Every row comes from one small tree of marks. The marks that hang from a mark follow it in brackets, in alphabetical order. Every link used is in the known rows. Which tree was each row made from?
Known rows
miket(geda(sanur)): [ 2.25  0.00  2.88 -1.28 -0.96  0.63  0.09 -2.96 -0.90  2.56 -1.86 -0.09
  0.52  1.53  3.60  2.94 -1.34 -1.56 -1.42  2.54 -2.92  0.34  0.38 -2.93
 -4.96 -2.77 -4.67]
sanur(puruva(manis(geda(miket tamiru)))): [ 2.13  0.48 -2.63 -1.71 -0.59  4.41 -1.67  3.52 -3.06 -2.65 -2.75 -1.95
  1.47 -1.78  1.44 -3.89  2.18  0.61  0.56 -4.91  2.51  0.88 -1.13 -2.37
  0.10  1.63  0.79]
miket(geda(manis tamiru)): [ 0.75 -1.89  3.44 -6.16 -2.38  0.77  0.37 -2.93  1.27  0.35 -0.48 -4.59
  0.79 -1.42  1.72 -0.45  1.40  0.29 -1.08  0.40 -2.07 -1.15 -3.13 -0.60
 -1.62 -1.29  0.02]
tamiru(puruva(manis miket(geda(sanur)))): [ 2.43  3.21  0.03  1.72  2.01  2.61 -2.42 -3.79 -2.62 -1.25 -2.69 -1.76
  0.51 -3.45  2.21  0.40 -0.74 -1.07  0.05 -1.07 -3.69  3.74  0.71 -2.46
  1.91 -0.55 -4.55]
sanur(geda(manis miket tamiru) puruva): [ 2.25 -2.26 -4.23 -2.67  0.42  5.01 -0.89  2.44  0.22  0.37 -1.56 -1.90
  1.19  0.44  1.00 -5.93  4.49  1.01 -0.54 -2.03  1.57 -2.09 -3.65 -5.62
 -0.49  2.09  6.44]
manis(geda(miket tamiru)): [ 0.53 -0.47 -0.51 -4.42 -1.43  2.12 -1.25  0.51 -3.09 -2.52 -4.06 -1.64
  2.18  0.10  1.14 -0.07 -0.25 -0.14 -0.16 -1.64  3.56 -2.59  1.20  0.68
 -2.19 -0.64  0.78]
miket(geda): [ 1.67  1.53  1.68 -2.15 -3.41  0.09  1.67 -2.92 -3.29  0.38 -0.79  0.04
 -1.34 -2.70  2.22  2.33  0.38 -2.73  1.08  2.20 -3.32  1.62  0.78 -2.78
 -6.20 -4.30 -3.28]
puruva(miket(geda(manis tamiru))): [-0.61 -0.17  2.49 -4.80  0.03  1.89 -1.38 -6.59  3.05 -2.34 -0.50 -4.41
  2.09 -1.99  0.27 -0.01  0.97  1.55  0.28 -1.90 -1.31  0.20 -2.48 -0.78
  0.02 -1.14 -0.42]
tamiru(puruva(manis(geda) miket)): [ 1.92  5.01 -3.67 -0.90 -1.36  5.63 -1.65 -0.53 -7.66 -5.21 -2.24 -1.23
 -1.28 -5.93 -1.68 -1.41  0.42 -0.15  2.82 -3.21 -1.57  5.45  2.12 -1.46
  1.67  0.72 -0.98]
tamiru(puruva(manis miket)): [ 1.55  4.22 -2.53  1.17  0.03  6.72 -2.60 -1.06 -6.64 -5.54 -1.21 -1.08
 -3.59 -6.81  0.41 -1.04  2.26 -2.19  2.96 -1.61 -2.35  3.53  0.14 -2.73
  2.41 -0.07 -2.42]
manis(puruva(miket(geda(sanur tamiru)))): [ 1.58 -0.65  3.45 -0.77  1.39  0.39 -1.29 -4.40  5.29 -0.95 -4.35 -0.77
  2.88  2.65  0.59  1.99 -1.72 -1.87  0.46  1.33 -3.57  0.96  0.95  0.47
 -1.79 -0.56 -0.86]
sanur(geda(manis miket) puruva): [ 1.84 -1.86 -6.73 -1.59 -2.03  6.86  1.39  1.85 -2.81  0.45 -0.57  0.68
 -0.43 -1.34  1.71 -5.81  4.88 -0.83 -2.19 -2.12  0.94 -0.34 -1.78 -7.16
 -2.32  1.36  4.02]
puruva(miket(geda(tamiru))): [ 0.88  2.10  2.99 -2.69  0.71  0.61 -2.45 -5.28  1.83 -3.04 -0.89 -2.79
  1.59 -1.14  0.21  2.86 -0.69 -0.55  3.07 -0.70 -2.10  0.70 -1.90 -0.11
 -3.00 -2.91 -2.00]
sanur(geda(tamiru) puruva): [ 5.39  1.40 -2.48 -1.55 -0.64  2.80  0.05  3.14 -1.05  0.74 -1.83  0.31
 -0.16  1.50 -0.65 -1.45  2.28 -0.62  4.05  2.67 -2.30  1.59 -2.47 -5.07
 -3.74  1.05  3.70]
sanur(geda puruva(manis miket)): [ 3.40  4.55 -5.66  0.98  0.45  8.40 -0.64  0.29 -4.22 -2.67 -0.57  0.93
 -0.76 -2.34 -0.68 -2.62  3.42  0.12  3.25 -2.69 -1.59  5.95 -2.43 -7.67
 -0.77  0.47 -0.31]
manis(geda puruva(miket)): [ 0.66  2.70 -2.90 -1.20 -4.89  6.03  0.95 -0.17 -2.54 -4.06 -3.46  1.56
 -0.19 -2.46 -1.83  0.48  0.79 -3.13  1.74 -0.52 -1.39  4.22  4.76 -0.03
 -4.10  0.53  0.43]
sanur(geda puruva(manis)): [ 4.87  3.13 -4.61  0.08 -0.74  6.40  1.34  3.67 -6.42 -0.30 -0.57  0.93
 -2.10 -2.41  1.02 -3.18  4.09 -1.32  2.65 -0.50 -2.22  4.69 -2.32 -8.49
 -2.44  0.59  0.36]
puruva(manis miket(geda(sanur tamiru))): [ 1.33  0.71  3.81 -1.39  4.02  2.03 -3.33 -5.53  2.28 -1.48 -2.75 -3.49
  3.07  0.45  2.37  1.48 -1.61  1.19  0.08 -1.82 -1.38  1.41 -2.97 -1.91
  2.09 -1.01 -5.11]
manis(geda): [ 2.51  1.76 -0.61 -3.40 -4.72  3.11  1.18  0.33 -6.38 -1.69 -2.06  0.50
 -0.48 -1.60 -0.39  1.45 -0.15 -1.38  0.42  0.25 -0.35  1.87  3.02 -1.89
 -4.65 -1.43 -2.09]
miket(geda(manis sanur(puruva) tamiru)): [ 4.15 -3.36  1.78 -2.39 -0.39  0.26 -0.29 -1.29  5.22  3.32 -1.79 -2.53
  2.00  2.21  0.73 -0.80  1.67  2.49 -2.18 -0.85 -3.69 -0.94 -2.57 -4.33
 -1.36  1.31 -0.20]
puruva(manis(geda(miket sanur tamiru))): [ 1.17 -1.06  0.04 -2.89  2.52  3.02 -2.81  1.13 -2.57 -1.57 -5.16 -2.61
  4.02  2.47  3.66 -0.98 -0.85  1.08 -3.42 -3.34  3.45 -2.46 -0.63 -1.49
  2.88  0.82 -1.95]
geda(manis sanur(puruva) tamiru): [ 3.38 -3.89  0.54 -2.30 -0.50  2.92 -0.70  0.37  3.36  0.73 -1.30 -1.12
 -0.23  2.74  0.33 -1.67  2.89  2.46 -1.60 -0.45 -1.95 -3.36 -1.81 -5.71
  0.53  2.85  0.11]

Write each row's tree
[ 3.43  1.56 -0.28 -1.26  1.80  1.06 -4.22 -1.12 -0.31 -3.34 -5.10 -1.79
  2.93  1.43 -1.47  0.72 -2.76  2.45  2.57 -0.50 -1.26  0.66  3.41  1.20
  2.08  2.49  0.98]  manis(geda(sanur tamiru(puruva(miket))))
[ 1.84 -2.75  0.00 -1.66 -1.10  1.56 -0.87  2.77  1.04 -1.01 -7.13  0.30
  3.79  3.40  2.00 -0.45 -0.79 -1.84 -2.58 -0.16  2.20 -1.97  3.23  1.14
 -0.53  1.80  2.53]  manis(geda(miket sanur tamiru) puruva)
[ 1.25 -0.04  0.07 -1.54  0.13  2.36 -1.64 -5.44  1.19 -0.19 -1.17 -2.40
  0.85 -2.23  1.17 -0.61  0.28  0.53 -1.37 -1.03 -4.31  2.12  1.74 -1.81
  0.97  0.62 -1.04]  tamiru(puruva(miket(geda(manis sanur))))
[ 2.60  1.58  0.53 -5.00 -1.47  2.78 -0.38  1.71 -5.23 -2.74 -2.62 -3.09
  0.47 -1.33  0.90 -0.32  0.12  0.68  1.25 -0.78  1.25  2.27 -1.32 -1.16
 -0.07 -0.14 -1.20]  puruva(manis(geda(tamiru)))
[ 4.58  0.67  3.09 -0.57  2.31 -1.69 -2.64 -0.17 -1.56  0.17 -3.10 -3.79
  1.12 -0.08  3.38 -0.16 -1.04 -0.19  0.61  1.39 -4.15  1.02 -1.25 -0.95
  2.75  0.14 -1.48]  miket(geda(sanur tamiru(puruva(manis))))
[ 3.60  0.85 -4.78 -0.07  2.72  4.68 -1.38  4.26 -2.80 -1.39 -2.17 -1.03
  1.27 -0.48  2.08 -4.58  3.71 -0.41  1.08 -1.69  1.36  0.36 -4.99 -5.90
  0.43  0.80  3.24]  sanur(geda(miket tamiru) puruva(manis))
[ 3.61  0.58 -6.06  0.63 -1.62  5.02  0.58  3.54 -4.05  0.24 -1.37  2.59
 -0.97 -0.28  1.66 -3.23  3.73 -3.33  0.49 -0.11  0.57  0.58 -0.71 -5.92
 -4.84 -0.94  2.51]  sanur(geda(miket) puruva)
[ 0.69 -3.42 -3.08 -4.17 -0.61  4.81  1.43  1.85  0.45 -0.51 -4.35 -1.81
  1.89  0.83  2.25 -5.05  3.53 -2.43 -1.80  0.85  0.87 -1.85 -1.51 -2.09
 -0.28  2.41  7.67]  sanur(geda(manis(puruva) miket tamiru))
[ 1.76 -1.50  0.15  0.89  3.56  2.52 -4.07  1.51 -2.53 -1.72 -3.90 -2.17
 -0.06 -0.94  4.38 -1.51  0.32 -1.19 -1.56 -1.19  0.38 -3.46 -1.16 -1.89
  4.85  1.21 -0.21]  geda(miket sanur tamiru(puruva(manis)))
[ 2.45  0.70 -1.53 -2.50 -1.20  0.62 -1.97  2.97 -3.97 -3.29 -4.22 -2.17
  1.22 -2.04  0.24 -1.60 -0.10 -0.63  1.59 -0.59  1.08 -1.57  2.10  2.61
 -0.15  0.73  3.96]  manis(geda(miket tamiru(puruva)))
[ 0.67 -4.51 -0.15 -1.79  2.00  2.38 -2.58 -0.13  0.77 -1.64 -3.33 -2.93
  0.80  0.33  3.22 -2.92  1.47 -0.06 -3.52 -0.32 -0.13 -5.76 -0.42 -1.25
  4.50  2.56  3.18]  geda(manis miket sanur tamiru(puruva))
[ 1.34 -3.14  4.17 -5.65  0.20 -0.55 -0.27 -3.75  3.52  1.90 -2.19 -3.28
  2.59  2.34  2.61 -0.13  0.32  1.64 -3.23  1.14 -2.52 -2.51 -2.13 -2.15
 -0.51 -0.49 -1.36]  miket(geda(manis sanur tamiru))
[-1.66 -0.88 -1.93 -2.19 -4.71  7.60  0.81 -3.16 -0.32 -4.04 -0.96 -0.12
 -2.34 -3.77 -0.35 -1.12  4.13 -2.74 -0.68 -1.43 -2.49  1.51  2.31 -3.09
 -0.95  1.01 -0.13]  geda(manis(puruva(miket)))
[ 3.76  3.98 -1.61 -0.79  2.56  3.12 -2.53  0.38 -1.83 -3.99 -2.86 -1.67
 -0.03 -0.85 -1.20 -1.31  0.22 -0.41  5.69  1.75 -2.74  2.08 -0.89 -0.82
  0.66  1.22  4.87]  sanur(geda(tamiru(puruva(miket))))
[ 4.65 -0.13  2.43 -0.54  1.48  0.70 -1.48 -0.36  1.66  1.51 -2.57 -2.27
  1.67  1.13  2.60 -0.06  0.91  0.58  0.92 -0.80 -3.34  1.02 -2.97 -4.34
 -0.70  0.34 -3.00]  miket(geda(sanur(puruva(manis)) tamiru))
[ 3.33  0.04 -5.06 -3.00 -2.85  6.26  2.65  2.40 -2.84  1.48 -0.16  1.03
 -1.50 -1.53 -0.12 -4.15  4.29 -0.42  0.37 -0.12 -2.56  1.90 -1.76 -8.15
 -3.46  1.85  3.36]  sanur(geda(manis) puruva)
[ 2.08  1.76  0.89  0.83  4.23  3.92 -4.95 -1.04 -0.73 -4.65 -3.36 -2.52
 -0.33 -1.08  0.29 -0.70 -0.21  0.51  2.22 -1.09 -2.18 -0.10 -0.83 -1.65
  5.89  1.67 -1.65]  geda(sanur tamiru(puruva(manis miket)))
[ 2.32  0.76 -3.90 -0.21 -0.08  3.86 -2.42  2.33 -7.08 -0.77 -4.18 -0.89
  1.01 -1.75  3.69 -3.20  0.22 -0.81 -2.37 -2.10  1.21  0.85  3.05 -1.57
  3.04  1.71 -1.50]  tamiru(puruva(manis(geda(miket sanur))))
[-0.97 -5.73  0.45 -3.77  1.46  3.60 -2.08 -1.53  1.93 -0.63 -2.88 -2.21
  1.68  2.42  3.37 -1.79  1.48  0.97 -5.14 -0.78  2.49 -6.24 -1.78 -2.79
  1.93  1.34  0.07]  geda(manis miket sanur tamiru)
[ 1.11  1.79  1.68  0.04  0.88  2.18 -1.34 -6.53  0.67 -0.33 -2.41 -0.12
  1.60  0.78  1.99  3.52 -1.92 -1.15 -0.85  0.03 -2.30  1.66  0.58 -2.64
 -3.63 -2.75 -5.28]  puruva(miket(geda(sanur)))
[ 3.10 -1.33 -0.61 -1.50 -4.97  3.22  2.59  2.03 -1.92  1.04 -5.15  1.84
  1.35  2.28  0.97  0.91 -1.04 -2.60 -1.57  2.19 -2.19  1.76  5.31 -1.49
 -4.57  1.44 -1.00]  manis(geda(sanur) puruva)
[-0.71  0.77  0.30 -4.38 -2.36  3.95  0.19 -6.64  0.17 -1.55  0.21 -2.68
  0.12 -3.85  0.82 -0.44  1.29 -0.39 -0.58 -1.77 -2.05  2.24 -0.60 -3.24
 -2.62 -2.21 -2.24]  puruva(miket(geda(manis)))
[ 3.99  0.16 -1.81 -5.33 -0.39  2.74 -0.39  1.79 -2.67 -0.06 -2.28 -3.42
 -0.28 -1.53  0.27 -4.32  2.15  1.14  1.85  3.06 -3.27  0.04 -1.91 -2.75
  1.45  3.30  6.74]  sanur(geda(manis tamiru(puruva)))
[-1.83 -3.85  0.02 -4.76 -0.37  4.09 -0.79 -1.56 -0.47 -2.37 -1.32 -3.10
 -0.30 -1.53  2.50 -2.59  2.87 -0.80 -3.80 -1.57  2.11 -5.63 -2.12 -1.98
  0.89 -0.03  1.32]  geda(manis miket tamiru)
[ 1.19 -1.13 -0.68 -2.68 -3.06  2.65  0.16  2.22 -0.97 -2.33 -5.13 -0.91
  2.15  0.06  1.55 -1.23  1.00 -3.20  0.01 -0.78  1.87 -0.50  2.57  1.71
 -2.91  0.43  3.64]  manis(geda(miket tamiru) puruva)
[-0.21  1.13 -3.76 -2.64 -1.68  6.30 -0.05  1.00 -8.17 -2.43 -1.92 -0.57
  0.29 -3.39  2.71 -1.66  1.44 -1.30 -1.66 -3.98  3.33  1.72  0.64 -1.96
 -1.13 -0.82 -2.73]  puruva(manis(geda(miket)))
[ 3.68 -0.75  1.83 -4.44 -0.40  0.28 -1.44  0.29 -1.27 -0.35 -4.55 -1.11
  2.81  3.61  0.80  2.53 -2.26  1.51 -0.42  1.09  0.44 -1.22  1.20 -0.52
 -1.76  0.68 -1.21]  manis(geda(sanur tamiru))
[ 2.06  3.43 -0.39 -0.33  2.13  4.31 -4.24 -1.34 -2.99 -6.16 -1.43 -2.96
 -2.13 -4.75 -0.32 -0.64  1.29 -0.86  4.14 -1.34 -2.19  1.61 -2.11 -0.94
  4.66  1.26  0.04]  geda(tamiru(puruva(manis miket)))
[ 2.05  1.43  0.92 -2.61  2.74  3.96 -3.16 -2.73 -1.11 -3.39 -4.23 -2.33
  3.22  1.17 -0.08  0.63 -2.17  3.07  0.10 -3.32  1.71  1.31 -0.14 -1.19
  3.25  0.99 -3.15]  puruva(manis(geda(sanur tamiru)) miket)
[ 0.54 -2.93  1.59 -1.47  2.79  2.44 -2.69 -0.46  0.71 -1.05 -3.89 -1.11
  1.92  2.93  3.35  0.72 -0.22 -0.87 -3.22  0.60  2.16 -6.19 -0.73 -1.80
  0.38 -0.91 -1.16]  geda(miket sanur tamiru)
[-1.09 -4.91 -1.51 -2.33 -1.03  5.07 -0.05 -1.95 -1.58 -0.15 -1.90 -0.18
  0.61  0.58  3.84 -1.76  2.66 -1.08 -6.80 -1.52  1.86 -4.80  0.77 -5.01
  0.17 -0.08 -2.46]  geda(manis miket sanur)
[ 1.35 -2.86  1.15 -2.70 -4.22  2.57  2.80 -1.84  1.76  3.38 -3.09 -0.69
  0.50  1.15  2.71 -0.56  1.73 -2.58 -3.99  1.61 -4.21  0.57  1.62 -2.84
 -2.92  0.42 -1.14]  miket(geda(manis(puruva) sanur))
[ 2.04  0.85 -5.74 -1.41 -1.66  8.06  0.70 -0.48 -1.33 -1.37 -0.08  0.51
 -0.48 -2.31 -2.18 -3.87  4.07  0.61  1.06 -2.44 -1.80  3.26 -1.28 -7.60
 -1.83  1.74  2.78]  sanur(geda(manis) puruva(miket))
[ 2.48  0.58  1.78  0.75  2.38  1.29 -4.99 -1.99  0.95 -3.42 -3.93 -1.42
  0.28  0.64 -0.79  1.18 -1.56  0.63  2.30  0.54 -2.23 -1.59  0.37 -0.52
  2.82  1.20 -0.22]  geda(sanur tamiru(puruva(miket)))
[ 1.21  0.32 -0.03 -2.42 -0.35  2.94 -1.54 -4.90  4.45 -2.37  0.52 -2.86
  1.19 -2.52 -1.39 -1.80  2.50  1.51  0.97 -3.25 -2.36  1.08 -3.13 -3.20
 -1.07  0.54  0.89]  sanur(puruva(miket(geda(manis tamiru))))
[ 2.61  4.38 -4.16  0.28 -2.15  7.55 -0.61 -0.11 -4.69 -4.51 -0.93  0.24
 -0.47 -3.99 -1.72 -1.83  2.16  0.71  2.23 -5.41 -0.31  5.59  0.34 -4.57
 -1.28  1.08 -2.82]  sanur(puruva(manis(geda) miket))
[ 1.93 -2.21 -0.98  0.98  3.43  4.22 -2.72  2.62  0.30 -1.60 -2.91 -0.99
  0.43  1.93  2.93 -2.11  2.33  0.78 -1.76 -3.04  0.96 -3.52 -2.93 -5.38
  2.61  1.03 -1.42]  geda(miket sanur(puruva(manis)) tamiru)
[-0.01  4.18  0.37 -0.84 -0.68  3.82 -0.58 -5.42 -3.54 -3.08 -0.40 -2.10
 -0.69 -4.84  1.99  0.64  0.82 -2.01  1.25 -1.95 -1.63  4.34 -1.77 -2.73
 -1.61 -3.23 -5.52]  puruva(manis miket(geda))
[ 1.11 -1.03 -1.51 -1.93 -1.66  3.03 -1.18  0.15 -4.24 -0.03 -4.42  1.59
  2.63  1.89  3.11  1.01 -1.21 -0.66 -3.84 -1.74  3.70 -1.99  3.41 -1.97
 -2.79 -0.61 -2.58]  manis(geda(miket sanur))
[ 0.87 -5.03 -3.89 -0.09 -1.00  6.00 -0.45  0.44  0.46  0.93 -0.85  0.63
 -0.35  0.28  2.65 -3.37  4.31 -0.27 -5.22 -3.06 -0.15 -3.05  0.42 -7.50
 -0.66  1.57 -1.64]  geda(manis miket sanur(puruva))
[ 0.62 -0.51 -2.37 -4.55 -0.51  5.55  0.99 -1.32  2.39 -2.79 -2.90 -1.85
  1.37  0.09 -1.59 -3.09  2.80 -0.59  1.27  1.03 -1.91  2.01 -1.08 -1.90
  0.32  2.90  5.89]  sanur(geda(manis(puruva(miket)) tamiru))
[ 0.93  1.75  1.98 -1.35 -0.72  1.21 -0.75 -3.42  3.43 -2.74 -2.95 -1.49
  1.10 -1.43  0.12  2.16  0.23 -3.46  2.66  0.68 -3.86  2.49  0.42  1.01
 -3.03 -1.23  0.71]  manis(puruva(miket(geda(tamiru))))
[ 0.26 -5.56 -1.65 -1.52  1.28  4.07 -1.87  0.08  3.47 -0.48 -2.42 -1.08
  0.90  2.13  2.26 -3.29  3.03  1.57 -4.04 -2.43  0.97 -5.77 -2.03 -4.96
  1.29  2.45  0.86]  geda(manis miket sanur(puruva) tamiru)
[ 0.46 -2.82 -2.14 -5.70  1.20  4.30 -0.50  0.47 -1.07 -0.48 -2.58 -3.55
  1.72  0.81  2.64 -3.97  3.04  0.58 -2.24 -0.13  2.86 -3.38 -3.34 -3.85
  0.14  0.86  5.02]  sanur(geda(manis miket tamiru))
[ 4.50  1.69  3.23 -2.24 -0.74 -2.47 -1.96 -0.38 -0.87 -0.46 -1.97 -2.65
 -0.56 -2.69  1.57  1.00 -0.15 -1.83  3.18  2.99 -5.27  0.53 -0.14  0.76
 -2.22 -1.91  1.34]  miket(geda(tamiru(puruva)))
[ 4.25 -0.57 -2.58 -4.44 -1.27  4.06  0.74  2.50 -0.30  0.38 -0.67 -1.72
 -0.10  0.78 -0.72 -3.78  3.96  1.55  1.73  0.98 -1.84  0.28 -3.30 -6.01
 -1.67  2.13  4.98]  sanur(geda(manis tamiru) puruva)
[ 0.31  3.65  2.55 -2.76  1.81  2.36 -1.91 -4.77  0.20 -3.31 -0.90 -3.72
  1.07 -2.98  1.08  1.62 -0.32 -0.19  1.64 -2.01 -1.10  2.25 -3.69 -1.14
  0.80 -2.65 -3.18]  puruva(manis miket(geda(tamiru)))
[ 2.80 -0.98 -3.63 -3.87 -4.62  6.39  3.90  1.92 -2.46  0.56 -2.74  0.11
 -1.95 -1.02  1.13 -3.69  4.05 -3.24 -0.94  2.80 -2.97  2.56  0.66 -4.91
 -3.03  1.73  4.48]  sanur(geda(manis(puruva)))
[ 2.53 -1.65  0.44 -4.16 -2.18  2.49 -1.08  0.48 -1.59 -1.78 -1.14 -3.78
 -2.48 -2.75  0.81 -2.75  2.57 -0.19  0.49  1.09 -3.30 -2.25 -1.15 -1.01
  1.79  1.59  3.36]  geda(manis tamiru(puruva))
[ 0.48 -0.55 -3.50 -1.73 -5.81  4.44  1.40  2.48 -4.67 -1.83 -4.53  1.42
  0.01 -1.96  1.83 -1.20  1.64 -5.19 -1.31 -1.01  1.28  1.58  5.01 -0.05
 -4.56 -0.52  1.48]  manis(geda(miket) puruva)
